Each row was made from one small tree. The marks that hang from a mark follow it in brackets, in the order of their numbers. Every link used is in the known rows. Write each row's tree.
Known rows
J626(J33(J192(J101(J742)) J731(J646) J886)): [-0.03  1.03 -0.96 -1.66 -0.23  0.90  3.95 -2.18  0.58 -1.81 -1.03 -1.31
  0.40  2.60 -0.27 -0.47  0.36  4.20 -1.80  0.12 -2.40  0.19  0.68  1.41
  2.47 -0.87  1.23  0.41  0.07  0.67 -2.18  0.10  1.53  1.28  0.58  1.58]
J742(J101): [ 0.06 -0.32 -0.92  0.64 -0.52 -0.78 -0.57 -0.38  0.40 -1.58 -0.69 -1.00
 -0.08  0.54 -0.29 -0.49  0.35 -0.26  0.32 -0.24  2.76 -1.03 -0.94 -0.78
  1.35  0.21 -0.95 -0.47 -0.20  0.16  0.89 -0.66  0.06  0.42  0.30  1.04]
J33(J192 J626): [ 1.92  1.66 -1.12 -1.78  0.90  0.27  2.91  0.27 -3.04 -2.26  2.11 -2.23
  1.15  1.06 -0.50 -2.23 -2.62  4.23 -0.50  0.31 -1.32 -0.19 -0.28  0.58
  1.09 -0.03 -0.17  0.10  0.30 -0.25 -1.35  0.17  0.53 -0.18 -0.03 -1.67]
J731(J33(J192 J886)): [ 2.56  0.90 -1.79 -1.81  0.23  0.06  1.84 -1.32 -2.54 -0.77  1.15 -0.40
  0.77  2.05  0.59 -1.10  0.52  3.36  0.09  0.73 -0.44  0.98 -1.04 -0.42
  0.58 -0.95 -0.24  0.62 -2.47 -0.07 -2.57 -0.31  0.43  0.25  0.00 -0.10]
J626(J33(J192(J101) J731)): [ 0.76  0.73 -0.59 -0.80 -0.04  0.62  3.52 -1.69  1.24 -0.84 -0.99 -1.79
  0.90  2.00 -0.86 -0.23 -0.12  3.06 -1.15  0.12 -1.39  0.17  0.78  1.83
  1.29 -0.78  0.85 -0.05  0.71  0.57 -1.70 -0.03  0.30  0.65  0.24  0.69]
J731(J33(J192(J101(J742))) J646): [ 1.13  0.80 -2.47 -2.16 -1.24  0.30  2.88 -1.21 -2.15 -0.55 -1.84  0.13
  0.78  3.73  0.70 -1.59  0.72  2.38  0.95  0.56  1.65 -0.10 -0.32 -0.92
  0.28 -2.18  0.37  1.28 -0.87  1.71 -1.38  0.18 -0.73  0.29 -0.41 -0.92]
J33(J192(J101) J731(J646) J886): [-0.88  1.72 -1.34 -1.05 -0.35  1.45  3.28 -1.26 -3.06 -1.96 -0.03 -0.67
  0.59  3.10  0.01 -1.12  2.96  2.71 -1.70  0.33 -2.22 -0.34  0.67 -0.38
  4.05 -0.83  1.79  1.94 -0.07 -0.07 -2.89  0.11  1.82  1.18  1.00  1.06]
J33(J626 J731(J646) J886): [-2.51  1.38  0.77 -1.59  0.20  1.79  1.59 -2.07 -3.17 -2.11  1.34  1.28
 -0.71  2.36  0.11  0.62  1.95  3.65 -2.52  0.26 -5.49  0.32  1.15  0.22
  5.28 -0.94  2.14  1.39  0.11 -0.66 -2.75  1.11  4.39  0.22  0.65 -0.74]
J192(J33): [ 2.15  0.62  1.06  0.21  0.46  0.59  2.81 -1.73  1.13  0.93  0.21 -1.14
 -0.99 -0.03 -0.74  0.38  0.27 -0.21 -0.88  1.13  0.88 -0.21  0.22  0.65
  1.17 -0.22 -0.91 -0.23 -1.28  0.32 -0.39 -0.02  2.13  0.80 -0.98  1.97]
J33(J192(J101) J626 J731(J646) J886): [-0.69  2.59 -1.01 -2.38  0.31  1.57  4.21 -1.59 -4.50 -3.35  1.01 -1.27
  0.76  3.47 -0.35 -1.53  1.59  4.87 -2.14  0.46 -3.75 -0.46  0.59 -0.06
  5.50 -0.81  2.03  1.69  0.60 -0.15 -3.31  0.51  3.45  0.67  0.72 -0.76]
J192(J33(J886) J101(J742)): [ 1.31  1.30  0.42 -0.51  0.60 -0.24  2.55 -1.99  0.83 -1.64 -2.32 -3.22
 -0.76  0.48 -0.88 -0.68  2.52  0.20 -0.75  1.17  2.64 -1.31 -0.91 -0.64
  2.65  0.65 -0.71 -0.32 -0.83  1.20  0.09 -1.06  3.05  1.65 -0.80  2.15]
J886(J33(J626 J731(J646))): [-0.97  1.03  0.78 -1.26  0.19  1.30  2.52 -1.95 -1.71 -2.11 -0.35  0.67
 -0.06  2.58 -0.08  0.38  1.15  3.44 -1.08  0.39 -2.53  0.50  0.59 -0.33
  1.21 -0.59  0.47  1.27 -0.17  0.49 -1.98  1.05  2.99 -0.07 -0.23 -0.40]
J886(J33(J192(J101(J742)) J626 J731(J646))): [-0.25  1.69 -0.50 -1.69  0.29  0.86  3.53 -1.47 -2.74 -3.64 -1.17 -1.41
  0.99  3.42 -0.43 -1.39  0.88  4.54 -0.69  0.50 -1.09 -0.23  0.07 -0.76
  1.18 -0.25  0.09  1.38  0.13  1.00 -2.10  0.41  2.14  0.39 -0.20 -0.41]
J626(J33(J192 J731 J886)): [ 0.94  0.84 -0.45 -1.13  0.40  0.96  3.55 -2.03  0.63 -1.14  1.08 -1.09
  0.39  1.63 -0.36  0.11 -0.47  4.60 -2.04  0.15 -3.65  0.96  0.71  1.98
  1.83 -0.48  0.79  0.08 -0.66 -0.32 -2.67  0.12  1.56  0.95  0.63  1.71]
J192(J33(J626 J731(J646) J886) J101(J742)): [-0.70  1.86  1.05 -1.11  0.47  0.87  3.11 -2.92 -0.94 -2.53 -2.08 -2.31
 -0.80  2.18 -1.13 -0.22  3.23  1.85 -1.88  1.23 -0.11 -1.41  0.26 -0.27
  5.21 -0.45  0.53  0.55  0.05  1.24 -1.17 -0.15  4.71  1.36 -0.66  0.75]
J886(J33): [ 1.02  0.42  0.18 -0.70  0.37  0.19  1.79 -1.05 -0.12 -1.19 -0.53 -0.25
  0.09  0.87  0.20 -0.03  0.24  1.91  0.06  0.35  0.30  0.58 -0.55 -0.65
 -1.13  0.50 -0.83  0.42 -1.05  0.47 -0.78  0.18  1.47  0.14 -0.41  1.04]

Which tree is each row?
[-0.99  0.93  0.87  0.35 -0.31  0.63  2.13 -2.21  0.61 -0.97 -3.57 -1.88
 -0.60  1.84 -1.24  0.05  3.59 -0.62 -0.92  1.02  1.86 -1.57  0.62 -0.40
  3.20 -0.71  0.07  0.63  0.35  1.76 -0.18 -0.36  2.14  1.27 -0.77  1.28] => J192(J33(J731(J646)) J101(J742))
[ 0.29  0.99 -0.75 -1.26  0.33  0.48  3.17 -1.94  0.73 -2.14 -0.60 -2.10
  0.67  1.89 -0.60 -0.49  0.37  4.14 -1.69  0.09 -2.21  0.25  0.30  1.49
  2.14 -0.23  0.83  0.04 -0.08  0.32 -2.04 -0.32  1.36  1.16  0.63  1.43] => J626(J33(J192(J101(J742)) J731 J886))
[-1.54  2.40 -1.05 -2.22  0.34  1.18  3.11 -1.26 -4.62 -4.31  0.25 -1.72
  0.79  3.44 -0.39 -1.88  1.62  5.25 -2.02  0.39 -3.44 -0.70  0.39 -0.38
  5.09 -0.61  1.63  1.59  0.59  0.14 -2.93  0.26  2.97  0.85  0.80 -0.96] => J33(J192(J101(J742)) J626 J731(J646) J886)
[-0.16  2.47 -0.63 -1.75  1.04  1.01  2.89 -1.26 -4.44 -3.80  1.42 -2.38
  1.13  2.51 -0.80 -1.51  1.72  4.74 -2.00  0.51 -3.53 -0.39  0.07 -0.01
  5.02  0.09  1.48  1.12  0.46 -0.63 -3.21 -0.11  3.10  0.52  0.68 -1.09] => J33(J192(J101) J626 J731 J886)
[-0.53  1.43  1.39 -0.15  0.64  0.36  1.69 -2.30 -0.32 -2.29 -2.58 -3.12
 -0.26  1.53 -1.80 -0.27  2.75  0.85 -1.15  1.22  1.03 -1.65  0.25 -0.04
  3.73 -0.27 -0.14  0.08  0.68  1.29 -0.39 -0.46  3.00  0.81 -1.01 -0.23] => J192(J33(J626 J731) J101(J742))
[-0.78  1.50  1.12 -0.56  0.14  0.79  2.67 -2.51 -0.44 -1.86 -2.87 -2.35
 -0.53  2.19 -1.43 -0.24  2.69  0.89 -1.26  1.20  0.87 -1.66  0.62 -0.14
  4.16 -0.82  0.30  0.50  0.81  1.65 -0.48 -0.04  3.24  0.97 -0.98 -0.01] => J192(J33(J626 J731(J646)) J101(J742))
[ 2.72  2.18  0.76 -1.56  0.97  0.42  4.70 -2.63 -0.26 -1.15 -0.67 -3.11
 -0.70  0.87 -0.99 -0.38  1.88  1.24 -1.23  1.42  1.26 -1.07 -0.59  0.11
  4.34  0.33  0.23 -0.31 -0.27  0.53 -0.86 -0.40  4.99  1.03 -1.10  1.04] => J192(J33(J626 J886) J101)
[ 0.15  1.02  1.35  0.02  0.19  1.70  3.38 -2.95  0.01  0.41  0.55  0.23
 -1.53  1.30 -0.43  1.13  2.43  0.83 -2.36  1.20 -1.97  0.13  1.05  0.55
  3.63 -0.93  0.37  0.95 -1.70  0.01 -2.07  0.48  4.03  1.24 -0.24  2.81] => J192(J33(J731(J646) J886))
[ 0.82  1.51  1.14  0.09  0.47  0.92  3.22 -2.94  0.23 -0.41 -1.50 -2.08
 -0.81  1.26 -1.09  0.59  4.33 -0.30 -1.59  1.33  0.54 -0.86  0.24 -0.02
  4.34 -0.08  0.46  0.47 -0.54  0.45 -1.47 -0.47  4.06  1.35 -0.55  2.14] => J192(J33(J731 J886) J101)
[ 0.36  1.85 -0.46 -1.70  0.27  1.13  4.36 -1.67 -2.82 -2.94 -0.77 -1.15
  0.92  3.36 -0.40 -1.14  0.97  4.45 -0.85  0.65 -1.26 -0.04  0.20 -0.48
  1.53 -0.41  0.35  1.50  0.26  0.85 -2.36  0.59  2.47  0.29 -0.24 -0.42] => J886(J33(J192(J101) J626 J731(J646)))
[ 0.37  0.91 -0.22 -0.28  0.51  0.82  2.37 -1.15 -1.72 -2.00  0.04 -0.69
  0.84  2.11 -0.30 -0.61  0.91  3.31 -0.73  0.47 -1.31  0.62  0.10 -0.37
 -0.46  0.01 -0.59  1.25 -1.08  0.20 -2.32  0.21  0.95  0.45  0.08  0.91] => J886(J33(J192 J731))
[ 0.59  0.46 -1.25 -2.25 -1.07  0.85  2.27 -2.24 -1.70  0.44 -0.44  2.24
 -0.54  2.96  1.40  0.23  1.50  2.08 -0.03  0.51 -0.71  0.90 -0.06 -0.68
  1.67 -2.08  0.99  1.28 -1.97  0.65 -2.03  0.72  1.63  0.24 -0.22 -0.02] => J731(J33(J886) J646)
[ 0.02  1.65 -0.28 -1.34  0.89  0.46  2.46 -1.27 -2.68 -3.97 -0.89 -2.21
  1.28  2.69 -0.74 -1.45  0.90  4.58 -0.63  0.56 -0.86 -0.18 -0.36 -0.71
  0.84  0.37 -0.37  0.96  0.02  0.67 -1.98  0.00  1.81  0.35 -0.15 -0.61] => J886(J33(J192(J101(J742)) J626 J731))
[ 0.62  2.14  1.18 -1.15  0.38  1.42  4.86 -3.32 -0.94 -1.06 -1.12 -1.82
 -0.99  2.23 -1.02  0.34  3.51  1.34 -2.09  1.42 -0.53 -1.04  0.60  0.24
  5.89 -0.73  1.21  0.73  0.10  0.65 -1.81  0.22  5.44  1.13 -0.75  0.91] => J192(J33(J626 J731(J646) J886) J101)
[ 0.63  1.18 -0.88 -1.69 -0.26  1.18  4.83 -2.39  0.61 -1.14 -0.47 -1.08
  0.34  2.63 -0.24 -0.22  0.42  4.03 -1.86  0.15 -2.66  0.37  0.82  1.63
  2.66 -0.97  1.49  0.49  0.09  0.41 -2.48  0.29  1.92  1.21  0.65  1.75] => J626(J33(J192(J101) J731(J646) J886))
[-0.72  0.30  0.37 -1.17 -0.29  1.29  3.20 -2.69  1.68 -0.28 -0.17  0.78
 -0.64  1.80  0.08  1.30  0.48  3.16 -2.12 -0.04 -3.84  0.90  1.24  1.81
  2.56 -1.11  1.53  0.30 -0.31  0.14 -2.11  0.71  2.56  0.80  0.56  1.65] => J626(J33(J731(J646) J886))
[ 1.47  1.77 -2.33 -3.61 -0.51  0.59  3.94 -1.93 -3.73 -2.07 -0.35 -0.31
  0.47  4.00  0.80 -1.84  0.45  4.81  0.04  0.78 -0.36  0.11 -0.65 -0.81
  2.60 -1.90  0.91  1.18 -1.06  1.14 -2.41  0.34  1.74  0.33 -0.27 -1.28] => J731(J33(J192(J101(J742)) J626 J886) J646)
[ 2.01  1.06 -2.05 -1.89  0.13 -0.41  1.46 -1.21 -2.55 -1.74 -0.48 -1.40
  1.02  2.32  0.35 -1.56  1.34  3.17  0.52  0.73  1.04  0.30 -1.43 -0.95
  0.85 -0.67 -0.25  0.51 -1.76  0.60 -1.93 -0.74  0.20  0.43 -0.17 -0.41] => J731(J33(J192(J101(J742)) J886))
[-1.26  1.44 -1.13 -0.35  0.44  0.42  0.95 -0.66 -3.02 -3.45 -0.30 -2.12
  1.02  2.02 -0.49 -1.53  2.74  3.02 -1.48  0.27 -1.74 -0.49 -0.15 -0.64
  3.17  0.25  0.72  1.23 -0.29 -0.13 -2.33 -0.78  1.03  1.10  1.07  0.68] => J33(J192(J101(J742)) J731 J886)
[-0.60  1.25 -0.68 -0.18  0.62  1.08  1.31 -0.78 -3.04 -2.01  1.93 -0.67
  0.58  1.69 -0.20 -0.77  1.69  3.39 -2.04  0.31 -3.67  0.51  0.45  0.14
  2.87 -0.21  0.75  1.34 -1.17 -1.04 -3.17 -0.11  1.24  0.79  1.23  1.08] => J33(J192 J731 J886)
[ 1.44  0.93 -0.55 -2.35  0.47  0.11  1.03 -2.00 -2.60 -1.15  0.96  0.21
  0.11  1.88  0.51 -0.13  0.77  3.51 -0.11  0.72 -1.53  0.88 -0.89 -0.23
  2.04 -0.94  0.35  0.22 -1.61 -0.12 -2.14  0.15  2.36 -0.31 -0.40 -1.46] => J731(J33(J626 J886))
[ 2.42  1.61  1.21 -1.19  1.23  0.86  3.91 -2.42 -0.34 -0.63  1.69 -1.64
 -1.21  0.23 -0.60  0.12 -0.01  2.28 -1.78  1.29 -1.20  0.05 -0.10  0.77
  3.23  0.14 -0.42 -0.32 -1.67 -0.22 -1.44  0.13  4.70  0.76 -0.83  1.53] => J192(J33(J626 J886))
[-2.84  0.83  0.89 -0.85 -0.26  1.60  0.92 -1.33 -2.41 -1.33  0.25  1.26
 -0.19  2.38 -0.41  0.66  1.16  2.31 -1.63  0.11 -4.01 -0.08  1.63  0.46
  3.77 -1.49  1.76  1.30  1.15  0.02 -1.81  1.29  2.30 -0.41  0.22 -1.96] => J33(J626 J731(J646))
[ 1.00  1.00 -1.85 -0.65  0.14 -0.56  1.46  0.80 -1.49 -2.20 -1.09 -3.01
  1.48  1.09 -0.49 -2.52 -0.36  1.56  0.50  0.16  2.12 -1.02 -0.78 -0.58
 -0.11  0.31 -0.43  0.16  0.48  0.82 -0.10 -0.86 -1.39  0.61  0.14 -0.20] => J33(J192(J101(J742)))
[-0.35  1.80  1.31 -0.70  0.94  0.47  2.41 -2.75 -0.90 -2.88 -1.90 -3.10
 -0.54  1.46 -1.45 -0.23  3.36  1.73 -1.76  1.32  0.09 -1.33 -0.14 -0.22
  5.00  0.21  0.12  0.16 -0.09  0.89 -1.15 -0.58  4.43  1.25 -0.70  0.67] => J192(J33(J626 J731 J886) J101(J742))
[-0.86  2.01 -0.88 -1.53 -0.16  1.42  3.47 -0.92 -3.83 -2.46 -0.14 -1.33
  1.22  3.55 -0.81 -1.55  0.95  3.56 -1.28  0.34 -2.22 -0.87  1.15  0.21
  4.02 -1.35  1.73  1.56  1.74  0.47 -2.33  0.65  1.42  0.06  0.29 -2.15] => J33(J192(J101) J626 J731(J646))
[ 1.85  1.74 -0.90 -2.05  0.96 -0.07  3.47 -0.72 -2.15 -3.72 -0.66 -2.77
  1.20  1.94 -0.40 -2.17 -0.73  4.52  0.09  0.59  0.74 -0.26 -1.09 -0.76
 -0.24  0.75 -0.95  0.36 -0.26  0.93 -1.12 -0.17  1.58  0.27 -0.54 -0.49] => J886(J33(J192(J101(J742)) J626))
